Each row comes from the steps of one walk. Every step used is in the known rows, and no mark comes twice. Write the walk behind each row, first mark first.
Known rows
B -> J -> Q -> H: [-4.66  3.24 -1.12  0.31  1.17 -1.08 -3.62  1.47 -0.58  0.18  0.21 -0.20
  0.37  0.25 -0.73  3.15 -2.08  2.91 -1.23  0.30  0.17  0.29  2.29  1.77
 -2.37]
D -> B -> G -> Q -> H: [-5.11  3.47  0.95  0.08 -0.61 -0.99 -3.01  0.65 -1.44 -1.54 -0.63  2.37
 -0.47 -2.30  0.14 -0.69 -1.54  1.05 -1.17 -1.41 -1.20  0.32 -0.24  0.54
 -1.92]
B -> H: [-0.29  1.38 -2.01 -1.88 -0.90 -0.14 -2.62  1.26  1.40  0.52 -1.55 -0.15
  0.49 -1.79 -1.51 -0.99 -0.72  2.37  1.37 -0.58  0.35  2.46 -0.96  2.71
 -1.15]
D -> B -> H: [-0.38  2.16 -2.27 -2.54 -0.42  0.25 -2.10  0.40 -0.80  2.25 -2.55 -0.02
 -0.43 -3.30 -1.03 -1.64  0.38  1.36 -0.02 -0.03  0.28  3.38 -1.91  1.58
 -0.45]
G -> Q -> H -> B: [-4.34  3.39  2.04  0.67  1.57 -2.68 -2.65 -0.14 -0.43 -0.51 -1.60  4.60
  0.74 -1.61 -1.52 -0.15 -1.22  2.36 -0.17 -2.34 -4.64  0.87 -1.42  0.78
 -0.63]
H -> B -> J: [-1.46  4.14 -0.77 -0.49  2.77 -1.24  2.09  0.38 -1.87  0.66 -1.08  1.52
  0.68 -0.94 -2.17  2.01 -0.46  1.47  0.15 -2.44 -1.97 -0.33 -1.72  1.70
 -2.00]
B -> J -> G: [ 0.18  3.06 -1.52 -2.81  1.97  0.06 -0.62  1.91 -1.96 -1.04  1.63  0.17
 -0.09 -0.29 -2.24  2.23 -0.25  4.12  0.26 -0.72  0.78  0.55  0.88  1.03
 -1.33]
G -> Q: [-2.84  3.59  2.11  1.94  0.24 -0.64 -1.16  0.28 -1.48 -0.71 -0.65  0.92
 -0.52 -1.37 -0.34 -2.27 -2.14  0.67 -1.39 -3.17  0.82 -0.34  0.63  0.01
 -1.89]
J -> D -> B -> H: [-0.91  2.36 -1.93 -2.91 -0.23  1.82 -2.80  0.37 -0.73  1.89 -3.54  0.47
  0.01 -4.87 -0.80 -1.36 -0.17  2.14 -0.20  0.76  2.30  4.71 -1.46  1.77
 -0.94]
J -> D: [-1.56  1.80  0.08 -1.05  0.72  2.66 -2.71  0.87 -0.02 -0.03 -1.44  1.07
  0.66 -4.74  0.80  0.38 -0.69  3.23 -0.23 -0.04  3.95  3.31  1.52  0.56
 -1.26]
Q -> B -> J -> G: [-0.59  3.70 -0.26 -3.65  1.84  0.21 -0.96  0.88 -2.23 -0.91  1.15  1.35
 -0.43 -0.29 -2.95  1.66 -0.61  3.06 -0.79 -0.98 -0.40  1.55  0.93 -0.08
 -0.96]
H -> Q -> B: [-0.03  3.63  1.91 -0.52 -0.64 -0.73 -0.41 -0.55 -2.06  1.24 -1.08  3.54
 -0.18 -3.32 -1.21  0.23 -0.57  0.82 -1.18 -2.69 -0.64  1.87 -0.26 -0.09
 -2.51]
G -> Q -> B -> J -> D: [-4.15  4.71  1.61 -0.60  1.29  2.46 -0.94 -0.11 -2.37 -1.01 -1.99  1.29
  0.11 -2.76 -1.09  0.15 -3.08  0.71 -2.79 -1.87  3.08  1.99  1.12  0.20
 -2.88]
D -> B: [-0.64  2.63 -0.60 -1.25  1.03  0.44 -0.49  0.07 -3.05  2.80 -0.96  0.44
 -1.24 -4.03  0.59 -1.19  1.36  0.75 -1.16 -0.61  0.71  2.36 -0.37 -0.64
  0.45]
B -> H -> G -> Q: [-1.43  2.76  1.35  2.02 -1.55 -1.91 -1.70 -0.19 -1.10 -1.34 -2.17  1.85
  0.16 -3.48 -1.00 -1.55 -2.74  0.93  1.61 -1.43  0.00  1.22 -2.89  2.04
 -2.02]
J -> G: [ 0.82  1.69 -0.51 -3.09  1.16  0.13 -2.86  1.60 -0.60 -0.73  1.39  1.47
 -0.03 -1.76 -1.42  0.88  0.59  5.03  0.64 -0.16  0.33  2.07  1.30  0.25
 -0.01]
H -> B: [-0.62  2.69  0.88 -0.94  2.05 -1.45 -0.35 -0.25 -0.18  1.30 -1.77  3.70
  0.97 -2.92 -1.50  0.53  0.95  2.67  1.09 -1.74 -3.27  1.75 -1.85  0.75
 -0.25]
D -> J -> B: [-0.69  4.93  0.19 -0.53  3.03  0.57 -1.05  1.91 -0.80 -1.69 -3.53  0.14
  1.75 -4.63  1.72 -2.66 -0.71  0.72  0.22 -3.09  2.09  0.71  1.52  0.46
  2.66]
J -> B: [-0.29  4.08  0.29 -0.72  2.53  0.68 -1.84  1.46 -0.16 -1.28 -1.60  0.18
  0.59 -3.17  0.41 -0.45 -0.86  2.75  0.34 -2.92  0.87  0.63  1.97  0.94
  1.09]
B -> G -> Q: [-2.50  3.90  1.89  0.61 -0.71 -0.17 -0.18  0.28 -0.91 -1.86 -1.25  1.86
 -0.06 -2.37 -0.71 -0.82 -1.69  0.85 -0.38 -2.82  0.38 -0.72 -0.38  0.91
 -3.59]
B -> J -> G -> Q: [-2.23  4.84  1.09  0.13  1.42 -0.55 -0.57  1.00 -2.96 -1.96  0.56  0.97
 -0.44  0.25 -2.30 -0.25 -2.54  2.36 -1.56 -2.74  0.73 -0.79  0.78  0.43
 -2.58]
J -> B -> H -> Q -> G: [ 0.33  4.03  0.57 -1.29  0.21  0.83 -2.16  3.65  0.90 -1.72 -0.24  1.47
 -0.33 -3.62 -2.98  1.73 -2.19  3.35  0.47 -0.97  1.20  1.84 -0.64  2.25
 -2.45]
B -> G: [-0.37  2.03 -0.55 -2.03 -0.53  0.62 -0.11  0.96  0.58 -1.00 -0.42  1.35
  0.47 -3.33 -0.19  1.44  0.63  2.19  1.51 -0.87  0.31  0.67 -0.48  1.53
 -2.69]
G -> Q -> H -> B -> J: [-4.49  4.69  0.27  0.68  2.32 -2.20  0.28  0.65 -2.14 -0.75 -0.96  2.26
  0.50  0.12 -2.20  1.38 -2.31  1.16 -0.78 -2.79 -3.03 -0.94 -1.37  1.60
 -2.30]

Write each row's walk
[-2.42  4.64  1.78 -1.46  1.42  0.09 -2.44 -0.63 -1.32  1.63 -3.01  2.07
  0.79 -3.05 -0.65 -1.13 -0.72 -0.19 -2.52 -0.44  0.79  3.07  1.47 -1.04
  0.02] => D -> J -> Q -> B
[-1.52  4.04 -1.96 -0.78  1.94  0.17  2.08  0.67 -4.09  1.92 -0.46 -1.11
 -1.06 -1.85 -0.49  0.49 -0.01 -0.05 -1.56 -1.56  1.26  0.27 -0.64  0.50
 -1.48] => D -> B -> J
[-5.09  2.89  1.24  0.53 -0.95 -1.29 -3.38  1.18 -0.09 -2.81 -0.04  2.31
  0.06 -1.30 -0.16 -0.21 -2.24  1.66 -0.44 -1.68 -1.14 -0.15  0.40  1.15
 -2.43] => B -> G -> Q -> H
[-3.40  4.23  3.55  0.03  0.09 -0.31 -1.83 -1.10 -1.73 -0.28 -1.12  2.65
 -0.75 -1.25 -1.42 -2.76 -2.02 -0.63 -2.72 -3.07 -1.09  1.60  0.62 -1.33
 -0.86] => G -> Q -> B
[-0.07  3.00  1.26 -0.32 -0.02  0.64 -0.97  3.24 -0.15 -0.76  1.82  1.69
 -0.88 -3.35 -2.14  2.29 -1.07  2.72 -0.15 -0.69  1.48  1.36 -0.09  0.68
 -2.94] => H -> Q -> G
[ 1.20  1.28 -1.58 -0.92 -1.42 -1.34 -1.26 -0.33 -1.37  1.13 -2.41  1.60
  0.08 -6.05 -0.33 -0.15  0.17  1.47  3.19  1.20 -0.21  3.96 -4.62  2.30
 -0.20] => D -> B -> H -> G
[-2.34  3.30  1.39 -1.25  1.40  1.72 -3.57  2.81  1.10 -0.07  1.30  0.44
 -0.80 -1.80 -2.50  2.58 -1.39  3.33 -1.31  1.57  1.86  2.43  2.10  0.20
 -1.43] => J -> Q -> G
[-2.30  2.25 -0.64  1.27 -0.19 -2.25 -2.61  0.66 -1.13 -0.55 -0.19  1.47
  0.76 -3.16 -0.04  3.74 -1.85  2.64  2.15  1.46 -0.31  1.43 -1.24  2.36
 -1.63] => B -> J -> Q -> H -> G
[-0.27  4.05 -1.50 -1.89  1.25  0.22 -2.54  1.95  0.83 -1.21 -4.63 -0.18
  1.83 -3.83 -0.24 -2.84 -1.35  1.41  1.16 -1.98  1.46  2.04 -0.44  2.46
  1.23] => D -> J -> B -> H
[-2.96  2.23  0.59 -0.86  1.63 -2.21 -2.82  0.27  0.45  0.28 -0.97  4.25
  1.13 -2.05 -1.26  1.01  0.23  3.23  0.92 -1.12 -4.63  1.84 -1.37  1.04
  0.22] => Q -> H -> B
[-2.87  4.83  0.99 -1.23  2.96  0.73 -1.38  2.56  0.04  0.02  0.62  1.18
 -0.34 -1.17 -3.90  4.12 -1.76  2.99 -1.38  0.78 -0.05  1.55  0.49  0.97
 -2.31] => H -> B -> J -> Q -> G
[-0.30  2.86  0.31 -2.43  0.63 -0.79  0.76  0.04  0.61 -0.28 -2.01  4.19
  1.35 -3.95 -1.41  2.17  1.25  2.85  2.26 -1.25 -2.92  1.07 -2.66  1.71
 -2.57] => H -> B -> G
[-2.51  4.38  3.41 -1.62  0.65 -0.24 -2.77 -0.73 -1.93 -1.05 -0.48  3.51
 -0.80 -1.11 -2.41 -1.97 -1.76  1.31 -2.42 -2.42 -1.35  2.01  0.92 -1.63
 -0.52] => J -> G -> Q -> B
[-1.53  3.77  1.13 -3.02 -0.33  0.57 -1.33 -0.58  0.17  0.18 -1.75  2.81
  0.37 -3.22 -1.72  2.24 -0.01  1.66 -0.56 -0.06 -0.59  1.99  0.29  0.56
 -3.21] => J -> Q -> B -> G
[-3.82  5.27  1.41  0.20  1.11 -0.30  1.05 -0.18 -3.01 -0.51 -0.64  0.63
 -0.80  0.27 -2.12 -0.66 -2.83 -1.18 -2.82 -3.49 -0.22 -0.35  0.15  0.08
 -2.47] => G -> Q -> B -> J
[-4.88  4.51  0.89  0.19  2.13  0.78 -1.47  0.54 -1.71 -1.25 -2.39  2.65
  1.11 -2.76 -1.22  1.51 -2.71  2.36 -1.39 -1.56  0.84  1.37 -0.27  1.38
 -2.83] => G -> Q -> H -> B -> J -> D
[-1.41  0.32 -0.17  0.87 -1.07 -2.25 -3.25  0.74 -0.21 -1.39  0.51  2.43
  0.55 -4.32  1.03  1.40 -0.85  2.35  3.26  0.72 -1.17  2.35 -1.91  1.61
  0.34] => Q -> H -> G
[-2.32  4.12 -0.03 -1.33  1.38  0.11  0.98  0.17 -2.25  0.32 -0.12  0.24
 -0.55 -0.24 -1.77  0.65 -1.40 -0.32 -1.63 -2.38 -0.18  0.61  0.23  0.34
 -1.72] => Q -> B -> J
[-1.88  3.57  1.11 -2.83 -0.76 -0.41 -3.90 -0.26 -0.01 -0.77 -2.12  2.35
 -0.04 -0.97 -3.49 -2.15 -2.15  1.86 -0.96 -1.40 -1.34  3.12 -0.85  0.99
 -1.35] => J -> G -> Q -> B -> H
[-0.11  3.86 -0.05 -2.20  1.02  1.10 -0.57  1.45  0.66 -2.45 -2.04  1.35
  0.88 -4.27  0.01  1.29 -0.13  2.84  1.64 -2.19  0.33  0.16  0.40  1.90
 -1.29] => J -> B -> G
[ 0.05  2.88  0.34 -1.14 -0.91  0.53 -1.89  3.51  0.85 -0.85  0.74  1.42
 -0.67 -3.08 -3.06  1.84 -1.63  2.95  0.43 -0.28  1.20  2.12 -1.30  2.14
 -3.35] => B -> H -> Q -> G
[-1.34  2.70 -0.36 -1.72  1.29  2.62 -1.60 -0.08 -2.96  2.27 -2.21  1.06
 -0.62 -6.15  1.12 -0.63  0.80  1.88 -1.64  0.29  3.20  3.98  0.16 -0.78
 -0.17] => J -> D -> B
[ 1.15  2.71 -0.90 -0.34  0.01 -1.20 -1.84  0.94  0.03 -1.66 -4.09  1.41
  1.92 -6.49  0.42 -0.98 -1.19  1.36  4.06 -0.29  0.66  2.78 -3.28  3.00
  1.24] => D -> J -> B -> H -> G
[-2.35  3.00 -0.99 -0.83  1.50  2.69 -0.58  1.26 -1.34 -0.43 -1.14 -0.20
  0.53 -3.27 -0.05  1.68 -1.68  2.41 -0.85 -0.67  4.28  1.78  1.18  1.38
 -2.63] => B -> J -> D
[-2.33  2.70 -0.84  0.91  0.15 -2.07 -2.21  0.11 -2.51  0.48 -0.71  1.61
  0.10 -4.24  0.22  3.21 -1.15  1.93  1.39  1.75 -0.39  2.09 -1.80  1.73
 -1.11] => D -> B -> J -> Q -> H -> G
[-1.12  2.23 -0.34 -2.97 -1.10  0.02 -3.14 -0.04  1.08  0.68 -2.15  1.26
  0.08 -1.73 -2.36 -1.63 -1.05  1.24 -0.10 -0.77 -1.14  3.77 -0.98  1.52
 -0.70] => Q -> B -> H
[ 0.32  3.54  1.28 -2.22 -1.51 -0.15  0.68 -0.23 -0.77 -0.32 -1.43  3.91
  0.22 -4.40 -1.27  1.87 -0.02  1.21  0.34 -1.85 -0.84  1.06 -1.41  1.07
 -4.36] => H -> Q -> B -> G
[-0.34  3.35  0.37 -1.95 -0.43  2.09 -2.23  2.86 -0.52 -0.12 -0.67  2.02
 -0.80 -5.45 -2.53  1.64 -1.32  2.98 -0.62  0.69  2.77  3.77 -1.50  1.44
 -3.29] => J -> D -> B -> H -> Q -> G
